Each row was made from one path, in order. Every step used is in the known rows, and no mark comes twice. Write each row's path.
In the rows, 128 means zero.
Known rows:
zinom-ripad-lepe-malo: [104 142  77 124 160 113 136 109 191 186  90 169 103  86 100 100 121 140
 133  40 118 138 125 113 136]
ripad-lepe: [134 159  84 140 142 132 135 121 157 141  89 172 110 116  98 102 134 129
 117  80 129 136 101 119 153]
morod-malo-lepe-niduk: [120 125  98 118 113 146 126 144 171  94  71 175 108  59 137 133 108 131
 136 103 109 102  99 112 168]
ripad-lepe-niduk-bazu-malo-morod: [119 146 117 116 134 140 102 132 169 158  86 174 102 119  89 105 114 126
  62  64  87 100 106  94 132]
morod-malo-bazu-niduk-lepe-ripad: [110 189  52 147 135 104 163 103 199 144  89 176 157 140 132 122 149 161
 118  60 150 134  75 138 165]
zinom-ripad-lepe-niduk-bazu-malo: [114 150 104 114 158 127 122 134 187 160  62 163  92 118  92 116 110 123
 118  53 105 112 124  91 126]
lepe-niduk-bazu-malo: [112 158 113 138 135 143 100 139 168 111  76 163 100 108  93 130 120 110
 115  77  87  82 121 107 155]
zinom-niduk-lepe-malo: [ 95 168  97 142 134 125 129 102 202 132  73 166  90  90  98 109 132 125
 134  46 106 131 133 118 159]
malo-bazu-niduk-lepe: [135 192  88 159 125 118 139 107 192 161  87 169 148 126 112 141 149 117
 126  42 155 143  74 147 156]
ripad-zinom-niduk-bazu-malo-morod: [119 130 136 118 118 130  95 132 168 154  79 142  98 124 105  93 121 158
  94  85 101  99  84 111 141]
niduk-lepe: [123 174  91 164 138 124 134 114 177 130  77 174 108 109  93 109 149 115
 130  70 124 128 111 131 153]
zinom-ripad-lepe-niduk: [109 145 101 117 147 127 138 126 197 154  61 158 111  98 106 136 122 111
 131  52 136 139 127 104 136]
morod-malo-bazu-niduk-lepe: [130 177  75 150 126 117 155 115 187 153  95 175 125 124 118 121 136 146
 134  62 153 140  76 130 153]
morod-malo-lepe-ripad-zinom-niduk: [112 115  80 105 112 119 140 125 176 106  65 155 121  86 166 108 123 187
 143 119 127 112  75 128 177]
lepe-ripad-zinom-niduk-bazu: [102 151  87 142 130 123 126 124 186 117  64 135 107 122 128 109 142 146
 123 106 111 103 108 142 173]
malo-lepe-ripad-zinom-niduk-bazu: [123 137  88 130 115 130 114 131 181 114  66 144 115  92 152 115 127 152
 124 119 103  97  82 150 178]
zinom-ripad-lepe-malo-morod: [101 125  97 113 151 119 117 108 190 212  93 170 120  85  94  97 125 145
  91  34 112 138 107 113 120]
zinom-niduk-bazu-malo: [121 163 122 134 127 146  98 135 169 113  69 156  88 130  91 104 120 134
 126  94  91 104 103 109 149]
ripad-zinom: [127 139  93 146 129 120 134 123 153 133  86 146 113  91 116 113 143 134
 140  84 137 114  96 130 167]
malo-lepe: [141 143 101 137 115 148 107 134 154 119  77 170 125  66 117 121 132 127
 132  98 113 112  73 137 161]
bazu-niduk-lepe: [136 187  89 164 130 122 132 111 189 150  91 167 112 117 103 107 144  94
 131  66 136 139 104 153 153]
niduk-lepe-ripad-zinom: [105 159  56 157 143  95 154  98 181 137  77 159 126 115 126 102 162 147
 125  67 142 116 109 140 173]
niduk-bazu-malo: [128 165 105 153 140 139 100 134 153 123  87 165  97 118  85  98 128 132
 121  92  89  94 100 119 150]
zinom-niduk: [115 158 122 133 124 147 117 128 178 109  63 151 112 107 107 126 132 121
 139  88 120 131 101 123 158]
lepe-malo-bazu-niduk: [115 172  87 143 125 122 117 110 186 168 110 161 155  93 116 143 132 127
 128  32 129 125  84 146 168]
ripad-zinom-niduk-lepe-malo: [ 97 144  89 137 131 103 140  97 197 147  78 152  89  90 120 103 132 137
 143  40 122 124 133 117 167]

Which path is each row?
[ 99 149  89 136 124  95 150  95 202 157  72 155 122  93 124 135 130 159
 139  17 142 126 101 110 170]	ripad-zinom-niduk-lepe-malo-bazu
[138 126 122 116 111 133 100 135 159 124  70 150  94  94 132  98 109 154
 135 100  97  93  74 117 161]	ripad-zinom-niduk-bazu-malo-lepe
[122 145 115 128 128 127 115 131 163 127  71 139  87 123 110  97 119 151
 136  91 106  97 100 107 158]	ripad-zinom-niduk-bazu-malo
[129 157  85 135 136 137  95 128 158 117  77 178 133 106 121 104 133 155
 105 104  82  80  76 137 164]	niduk-bazu-malo-lepe-ripad
[103 167  77 159 144 119 132 102 182 144  91 175  98  83  92 105 142 119
 128  46 106 119 133 128 161]	niduk-lepe-malo
[114 154  68 135 147 125 129 109 172 159 105 175  99  90 100  92 126 134
 118  52 110 126 119 113 157]	ripad-lepe-malo
[114 129 102  95 117 115 113 115 168 116  55 157 148 104 153 116 126 181
 130  79 125 103  69 118 176]	bazu-malo-lepe-ripad-zinom-niduk
[123 134  96 134 114 154 114 156 170  97  80 172  79  57 133 119 102 124
 127 124  80  86 101 119 163]	morod-malo-lepe-niduk-bazu
[115 158  69 131 142 117 137 108 173 166 101 177 137  99 105 124 127 155
 113  30 123 131  93 107 162]	ripad-lepe-malo-bazu
[120 154  96 128 137 135 134 126 174 128  75 168 107 106 107 127 127 106
 114  63 123 127 120 104 157]	ripad-lepe-niduk
[116 197  65 160 139 115 137 100 198 140  85 169 138 133 116 112 160 112
 117  66 135 136 105 164 165]	bazu-niduk-lepe-ripad
[106 147  70 143 140 110 137 111 165 128  79 148 145 109 131 113 155 150
 125  83 138 108  99 142 179]	lepe-ripad-zinom
[100 139 106 135 128 137  95 113 174 161 103 169 126  71  97 111 136 134
  91  56  96 108 101 129 151]	lepe-malo-morod
[122 162  96 127 146 136 117 133 167 132  82 172  87 124  94 109 112 119
 101  66  91 100 123  91 150]	ripad-lepe-niduk-bazu-malo
[109 145 132 126 126 149  82 140 170 139  81 166 116 105  92 119 124 117
  75  73  80  82 106 106 139]	lepe-niduk-bazu-malo-morod
[121 147  89 119 130 128 103 118 157 116  74 183 161  97 127 117 138 164
 112  83 107 100  67 125 169]	bazu-malo-lepe-ripad
[117 173  59 158 135  94 151  94 192 159  89 154 135 130 134 101 157 128
 123  61 147 131 101 163 172]	bazu-niduk-lepe-ripad-zinom
[125 129  74 131 124 118 125 117 163 127  73 160 146  80 156 120 144 157
 126  95 129 106  72 151 185]	malo-lepe-ripad-zinom
[138 179 100 146 118 131 122 121 177 150  92 157 159 121 113 150 139 122
 128  57 147 135  64 148 162]	malo-bazu-niduk
[117 139 113 130 118 124 129 124 172 123  68 137 105 104 122 120 131 138
 148  85 139 123 102 124 169]	ripad-zinom-niduk
[118 200  74 158 137 105 143  97 203 157  82 172 178 138 122 147 160 134
 112  40 152 139  74 159 168]	malo-bazu-niduk-lepe-ripad
[126 170  67 130 137 115 135 102 186 190 113 172 145 111 116 122 121 137
 115  25 135 142  82 129 162]	ripad-lepe-malo-bazu-niduk
[116 154 104 143 125 114 150 109 186 132  64 149  89 110 116 106 138 130
 146  68 143 130 109 119 161]	ripad-zinom-niduk-lepe
[ 98 144  94 125 127 114 133 113 184 115  60 141 135 118 135 121 146 151
 133  84 137 121  99 132 178]	lepe-ripad-zinom-niduk
[105 145  75 120 154 108 142 107 193 196  87 171 140  94 102 129 125 158
 130  17 138 142  95 105 141]	zinom-ripad-lepe-malo-bazu
[133 168  83 137 120 128 139 128 172 144  98 166 142 120 127 133 128 149
 139  80 146 134  67 131 157]	morod-malo-bazu-niduk
[113 149  96 133 150 136 130 137 198 154  64 154  83 100  98 122 115 104
 121  75 109 123 135 112 130]	zinom-ripad-lepe-niduk-bazu
[120 155 104 116 123 141  91 130 175 103  58 167 126 113 126 107 120 157
 112 104  83  93  80 128 166]	zinom-niduk-bazu-malo-lepe-ripad
[121 125  83 115 131 108 118 115 154 129  77 169 156  93 148 107 138 177
 123  75 125  93  64 127 178]	bazu-malo-lepe-ripad-zinom
[127 139 117 124 108 148 104 139 172 108  68 168 128  58 133 152 121 105
 126  79 108 107  94 127 170]	malo-lepe-niduk
